(in the rows, 128 means zero)
Known rows, with every way that one mark hangs from another
F{D}: [142 112 122 119 106 131 134 168 132 121 114 112 148 140 152 126 132 130
 121 128 118 136 125 141 141  99 126]
B{F{D{A{S}}}}: [160 105 122 111  81 120 118 192 170 105 115 106 171 172 141 141 121 142
 119 143 139 179 145 126 146  66 104]
C{A{L S}}: [164 132 156 118 116 127 101 120 127  52 149 148 106 192  97 101 142 145
 104 129 130 141 102 147  97 144 146]
C{A{J} T{Q}}: [167 158 120 165 125 121 121 146 124 102 155 164  95 149 100  95 149 142
 102 140 149 147  93 161 112 147 153]
B{F{D{A{L}}}}: [138 103 117 100  81 126 116 173 152  82 128 119 168 161 150 146 119 143
 124 154 111 187 141 150 131  63 115]
J{A{L{K} S}}: [136 151 158  91  87 102  85 110 110  55 157 139 113 187 107 111 133 123
 108 136 130 164 109 124  92 108  88]
L{K}: [ 97 126 120 104 125 118 114 100 104 105 149 118 111 117 136 134 125 125
 113 142 101 114 109 129 139 113 108]
A{S}: [150 134 141 122 121 118 115 139 137 118 126 134 133 163 111 120 127 133
 120 125 148 137 127 113 113 124 113]
F{D{A{J L{K} S}}}: [137 130 136  73  66 106 102 150 131  15 148 142 148 187 133 108 135 162
 100 154 120 190 109 139  94  73  94]
C{A{J} T}: [161 142 130 145 118 136 110 150 127  90 144 154  80 165 102  88 144 141
 100 138 140 143 104 161 120 149 151]
A{J S}: [165 147 150 115 102 117 109 137 137  82 134 153 137 186 104 105 130 130
 108 121 148 160 119 123  96 124 100]
C{A{J L S} T{M}}: [152 148 136 136 102 115 113 137 112  50 143 192  93 206 101  85 150 166
 112 137 154 166  84 170  75 137 143]
T{C{A{S}} M Q}: [152 149 121 181 124  89 169 109 118 107 138 164 135 125 133 122 171 164
 142 116 177 129  67 144 121 138 172]
D{A{J L{K} S}}: [124 149 147  76  85 100  92 110 127  10 165 160 129 182 105 108 130 163
 107 157 130 187 113 127  76 100  92]
D{A{J L S}}: [148 152 152  95  88 107 103 132 145  29 148 169 143 191  99 105 133 167
 117 146 153 198 126 126  67 111 108]
C{A{J}}: [166 138 152 133 112 135 116 125 133  70 145 144 102 167 109  95 150 132
 105 119 130 140 106 155 127 155 146]
U{K}: [124 139 123 111 150  96 134 102 123  91 129 115 118 124 140 125 123 123
 124 139 125 121 128 143 151 135 116]
F{D{A{L}}}: [129 117 125 100  90 122 129 163 139  68 127 130 154 151 147 125 135 161
 130 150 121 174 132 142 111  87 129]
G{A{S}}: [167 154 152 110  99 121 108 123 148 107 134 141 123 200 102 106 128 123
 129 111 169 144 136 109 122 120 105]
C{T}: [124 130 106 138 135 129 122 154 123 149 127 140 107 127 121 121 126 136
 125 148 137 134 128 132 122 123 133]
D{A}: [121 133 128 126 119 119 131 133 150 108 128 128 134 124 127 124 133 155
 138 140 149 154 144 113 129 121 132]
G{A{L}}: [141 150 148  98  99 126 107 100 127  77 151 156 120 184 109 114 125 124
 136 123 133 153 130 139 101 119 117]
T{C M Q}: [113 148  99 173 128  87 185 105 107 139 134 162 157  83 158 146 157 155
 163 124 159 132  82 140 120 120 156]
S{A}: [141 144 148 139 113 142 130 139 119 114 107 130 110 142 112 123 132 127
 116 122 130 154 130 119 134 126 125]

Rows
[156 148 155  93  96 115  95 125 123  39 149 174 136 203  99 103 127 139
 108 130 131 178 110 143  61 117 102] : A{J L S}
[146 100 113 113  88 128 126 183 163 113 117 105 167 147 154 146 123 138
 126 146 123 173 148 137 158  68 115] : B{F{D{A}}}
[122 157 157  94  87 129 100 103  88  24 145 156 102 170 105 114 129 131
  91 141  92 180  99 146  93 108 100] : S{A{J L{K}}}
[134 145 112 186 130  96 179 100 111 114 140 160 131  97 145 128 173 162
 150 118 161 122  68 156 133 141 182] : T{C{A} M Q}
[132 103 119  79  73 111  97 160 143  58 143 114 160 175 143 144 117 146
 104 161 108 183 125 139 128  49  91] : B{F{D{A{L{K} S}}}}
[118 149 148  97  95 109  96  99 103  66 158 137 106 155 120 117 135 119
 114 137 110 158 113 138 106 110  98] : J{A{L{K}}}
[175 147 158 126  99 117 114 113 122  20 159 169 114 184 105  93 161 156
 106 129 139 162  77 161  86 139 159] : T{C{A{J L S}}}
[166 116 132  91  62 118 103 181 159  49 133 138 174 201 130 129 121 147
 110 147 126 211 133 148 108  61  96] : B{F{D{A{J L S}}}}
[113 132 138  82 110 108  91  99 100  54 161 144 120 169 112 127 119 139
 103 149 106 142  98 132  87 104  98] : A{L{K} S}
[127 129 110 167 133 126 139 140 117 129 124 151  86 140 129 109 152 156
 133 134 152 118 102 157 137 146 166] : C{A T{M}}
[ 99 142  99 145 129 100 129 101  81  85 166 171  88 127 126 122 147 161
 119 156 124 128  66 174 106 126 152] : C{A{L{K}} T{M Q}}
[147 160 162 113  90 139 111 125 107  44 129 167 114 180  99 111 130 132
 103 130 113 190 117 145  85 120 114] : S{A{J L}}
[156 148 123 171 132 109 151 111 121 106 155 145 122 104 124 123 163 148
 125 128 148 126  79 152 131 144 180] : T{C{A} Q}
[155 164 156  89  83 126 101 101 127  46 159 174 121 203 102  99 130 124
 127 119 134 173 124 149  88 117 105] : G{A{J L}}
[159 132 143  90  68 114 113 170 148  32 132 149 160 196 127 105 137 165
 112 143 139 200 122 139  86  83 108] : F{D{A{J L S}}}
[132 162 150  71  80 117  90  77 108  26 177 165 106 194 109 103 127 120
 112 132 113 161 105 149  96 106  91] : G{A{J L{K}}}
[141 159 123 163 108  92 162  89  99  52 161 193 134 130 136 115 173 167
 141 125 145 156  55 179  89 136 174] : T{C{A{J L}} M Q}
[181 145 154 142 103 119 124 127 131  56 146 154 113 168 109  90 165 147
 108 119 153 147  86 146 114 144 157] : T{C{A{J S}}}
[178 144 165 111 100 125  92 121 127  22 156 165 107 212  88  86 143 144
  95 125 132 163  94 159  80 143 135] : C{A{J L S}}
[143 146 114 150 136 121 116 134 109  96 161 164  93 145  98 112 139 152
 110 153 133 145  90 168  94 139 167] : C{A{L} T{Q}}
[166 133 131 147 128 131 105 160 135 113 134 142  83 178  93  95 141 147
 102 139 157 129 110 139 123 145 150] : C{A{S} T}
[145 122 134  98  81 117 119 170 149  59 125 133 159 178 133 117 134 167
 123 147 139 181 128 131 100  84 117] : F{D{A{L S}}}
[170 148 119 163 136 114 116 156 131 125 145 151  98 162  89 104 143 150
 104 140 168 134  97 139 113 145 152] : C{A{S} T{Q}}
[124 144 104 164 133 109 140 123 100 102 148 179 100 138 118 118 149 165
 132 144 146 142  82 173  95 138 170] : C{A{L} T{M Q}}
[163 161 128 175 107  88 163 110 120  78 147 179 137 144 128 107 176 164
 134 113 178 147  59 153 107 139 162] : T{C{A{J S}} M Q}
[163 150 124 146 128 111 105 143 117  85 162 169  98 178  84 105 140 157
 102 150 151 151  90 156  82 139 152] : C{A{L S} T{Q}}
[108 145 146  99 104 131 107 103  88  57 138 140  99 148 112 129 123 133
  99 145  90 158 106 137 110 108 111] : S{A{L{K}}}
[151 146 109 178 132 101 139 147 123 133 134 164 105 154 110 109 150 162
 125 134 179 130  86 144 116 142 154] : C{A{S} T{M Q}}
[142 150 113 160 126 101 129 131 107  94 148 183 105 170 104 110 148 168
 124 142 163 149  79 160  82 135 155] : C{A{L S} T{M Q}}
[179 163 144 145 105 100 124 109 116  35 171 180 128 164  99 104 162 157
 108 131 149 166  64 162  76 136 159] : T{C{A{J L S}} Q}
[152 145 153 107  98 110 104  94 105   4 174 161 101 174 111  95 159 152
  93 139 119 152  65 162  92 126 145] : T{C{A{J L{K} S}}}
